Known rows, with every way that one mark hangs from another:
fosip[noten]: [  3 -10   2 -25   4   9 -13 -13  -8 -27 -24 -10  30   4  21  20  16  28
 -10  23]
noten[sesu]: [-17   3  -1 -21   9   2 -20  -4  -7 -25  -2  -3  19   7   9  12  -5  -1
  -9  -1]
sesu[noten]: [-18 -11   5 -25   6  13  -8 -19   0 -35 -12 -14  19  11   6  11  20  37
 -16   4]
mevez[vuban[fumet[subi[noten[bagab sesu]]]]]: [  0   7  -1  16  27 -17  -2   7 -27  25  11  13 -18  13  -6  -2 -20 -18
  18 -10]
mevez[vuban[fumet[subi[noten[fosip]]]]]: [  0   4  -7   1   0   2   1  -8  11  25  12  17 -17  -7  16 -24   3  -3
  15   0]
subi[fumet[vuban[mevez]]]: [ 21 -18  -5   8 -32  24   5  -6  15  -6  11  -5   4   3 -10   5 -16   3
 -33   5]
fumet[subi[noten] vuban[mevez]]: [ 10 -15  12  29  -6  10  17   3  12  14  -3   1 -11  -3 -14  -1   8  13
 -11  -1]
noten[fosip sesu]: [-25  16  -7 -34  -1  -4 -17  -2   7 -20   5  -1  22 -10  17   3  -8 -12
   4  -4]
mevez[vuban[fumet[subi[noten[bagab fosip]]]]]: [  4   6 -10   4   6 -10   7   6  -5  31  13  13 -20  -1   1 -16  -4 -10
  19  -3]
vuban[fumet[subi] mevez]: [  3   3  -2   0  -6  22  -8   6  13   6   5   4 -16   8  10  -6   1   6
  -9  13]
noten[bagab]: [  3 -13  -4 -19   6   2  -8   6 -15 -16  -5 -12  14  20  -6  13   7  12
 -15   4]
fumet[subi]: [  5   0  14 -12   8   9  -2   4  10 -17 -19  -6  12   6   5   5  13  25
  -5  12]
vuban[mevez]: [ -2 -19 -12 -13 -10  21 -16 -10  13  -7  10  -5   8  17   7   8   5  20
 -27   3]
mevez[vuban[fumet[subi]]]: [  2   0   0  -6  10  15  -7  -1   4  12   7  13  -8  14  14 -10  -7  11
  -1  10]
fosip[noten[bagab sesu]]: [ -6   6   1 -23  21 -15 -14   3 -32 -24 -19 -13  30   5   9  33  -9   2
   8  11]
mevez[vuban]: [ -3 -21 -10 -20   6  13 -13 -17   3  -1  13   3  14  20  13   4  -1  25
 -18   0]
mevez[vuban[fumet[subi[noten]]]]: [  7  -9   0  15  12   8  -2  -9  -1  20   5  14 -19  12   7 -15   7   8
   2   2]
bagab[noten[fosip sesu]]: [-36  23  -8 -33   2 -11  -4 -13   7 -20   7   0   5   0  19 -14  -5 -19
  -4   4]
fumet[subi vuban]: [  8   1  22   1   4   9  13  13   8  -9 -15  -2   8  -3  -7   1   6  14
  -7  12]
sesu[noten[fosip]]: [-25   4  -2 -39  -4   7  -4 -18  13 -30  -5 -11  20  -6  14   4  17  24
  -3   3]
fosip[noten[bagab]]: [  7  -9  -1 -23  10  -4  -9   0 -24 -19 -23 -15  27  12   8  29   9  21
  -4  20]
vuban[fumet[subi[noten[fosip sesu]]] mevez]: [-14  23  -9   6  -6  -1  -6   2  11  16  14  11 -21 -17  12 -13  -8 -26
  19  -6]

Rows:
[-18  17  -9 -32   6 -17 -12   9 -10 -12   6  -8  19  -2   2  10 -15 -19
   9  -8] : noten[bagab fosip sesu]
[ 17  -9  20  25   9 -11  22  17 -16   5 -16  -5  -3   2 -28   3  11   4
   2  -2] : fumet[subi[noten[bagab]] vuban]
[ -8   6   1  13  20  -2  -8  -7 -11  19   9  18 -17   3   9 -10 -13 -10
  13  -8] : mevez[vuban[fumet[subi[noten[sesu]]]]]
[ 15 -13  -6  31 -17  -6  10   2 -16   7  13  -6  -6   4 -28  13 -30 -27
 -13 -16] : subi[fumet[vuban[mevez]] noten[bagab sesu]]
[  2   3   7  -4  -2  -4   6  -2  17  -5 -12  -1   5 -12   4  -9  22  11
  10   0] : fumet[subi[noten[fosip]]]
[  7  -8  -2  21  -5  15  -5  -2   6  14   3   7 -24   7   3 -10  14   6
  -7   5] : vuban[fumet[subi[noten]] mevez]
[ -1   6  -9   8 -17  10  -1  -1  21  18  10   9 -23 -12  10 -20  10  -7
   5   2] : vuban[fumet[subi[noten[fosip]]] mevez]
[ 30 -29  -8  31 -27   5  15   0  -7   9  10  -8  -8   9 -30   7 -12  -8
 -25  -6] : subi[fumet[vuban[mevez]] noten[bagab]]
[ 19 -11 -13  -1 -23 -10   5  -6   0  -9   0 -11   8  -1 -12  -1   4  -9
  -5  -4] : subi[fumet noten[bagab fosip]]
[ 12 -10  -3  16  18  -5   3   4 -19  26   5  10 -21  16  -8  -8  -1   1
   6  -2] : mevez[vuban[fumet[subi[noten[bagab]]]]]
[  8  -4  12   9  -5  16  11   9  17   7   0  -2   0   1  -8   3  -5  14
 -12   7] : fumet[subi vuban[mevez]]
[-13  19   8  -5   8 -15   1   1   9  -7  -9   1   8 -20   6  -4   4  -8
  22  -8] : fumet[subi[noten[fosip sesu]]]
[ 11 -13  -3  29 -24   6   5 -11   0  -2  13   0  -3  -4 -14   6 -22 -19
 -19 -13] : subi[fumet[vuban[mevez]] noten[sesu]]
[ -8  20   6  -4  14 -28   4  14  -9   0  -7  -3   4 -13  -8   4  -3 -14
  28 -11] : fumet[subi[noten[bagab fosip sesu]]]
[  3  -2   4  17 -18   5  20   4  24  19   4   3  -8 -19  -8 -11   6   1
   3  -5] : fumet[subi[noten[fosip]] vuban[mevez]]
[ -5   5  16   9  17  -9  -4  -1  -4 -11 -16  -1   7  -2  -1   6   7   4
   8  -7] : fumet[subi[noten[sesu]]]
[ -5  20  14  10   9 -28  20  22 -11   7  -5   1   1 -24 -19   0 -12 -25
  27 -12] : fumet[subi[noten[bagab fosip sesu]] vuban]
[ 13  -7  -4  23   1   3   1  11  -9  20   4   0 -27  13 -12  -3   6  -3
  -3   3] : vuban[fumet[subi[noten[bagab]]] mevez]
[ -9  15   8  15  -7  -7  14   6  16  16   9   6  -6 -25  -5  -5 -14 -17
  15 -13] : fumet[subi[noten[fosip sesu]] vuban[mevez]]
[  0   5  -9  -5 -19  -9  -5 -15   6 -20   1  -4  12 -15   6  -2  -7 -21
   3  -9] : subi[fumet noten[fosip sesu]]
[  4  11  -2   3  -1 -12   6  14  -7  11  -6   2 -16  -7  -4 -14  12 -16
  17   3] : vuban[fumet[subi[noten[bagab fosip]]]]
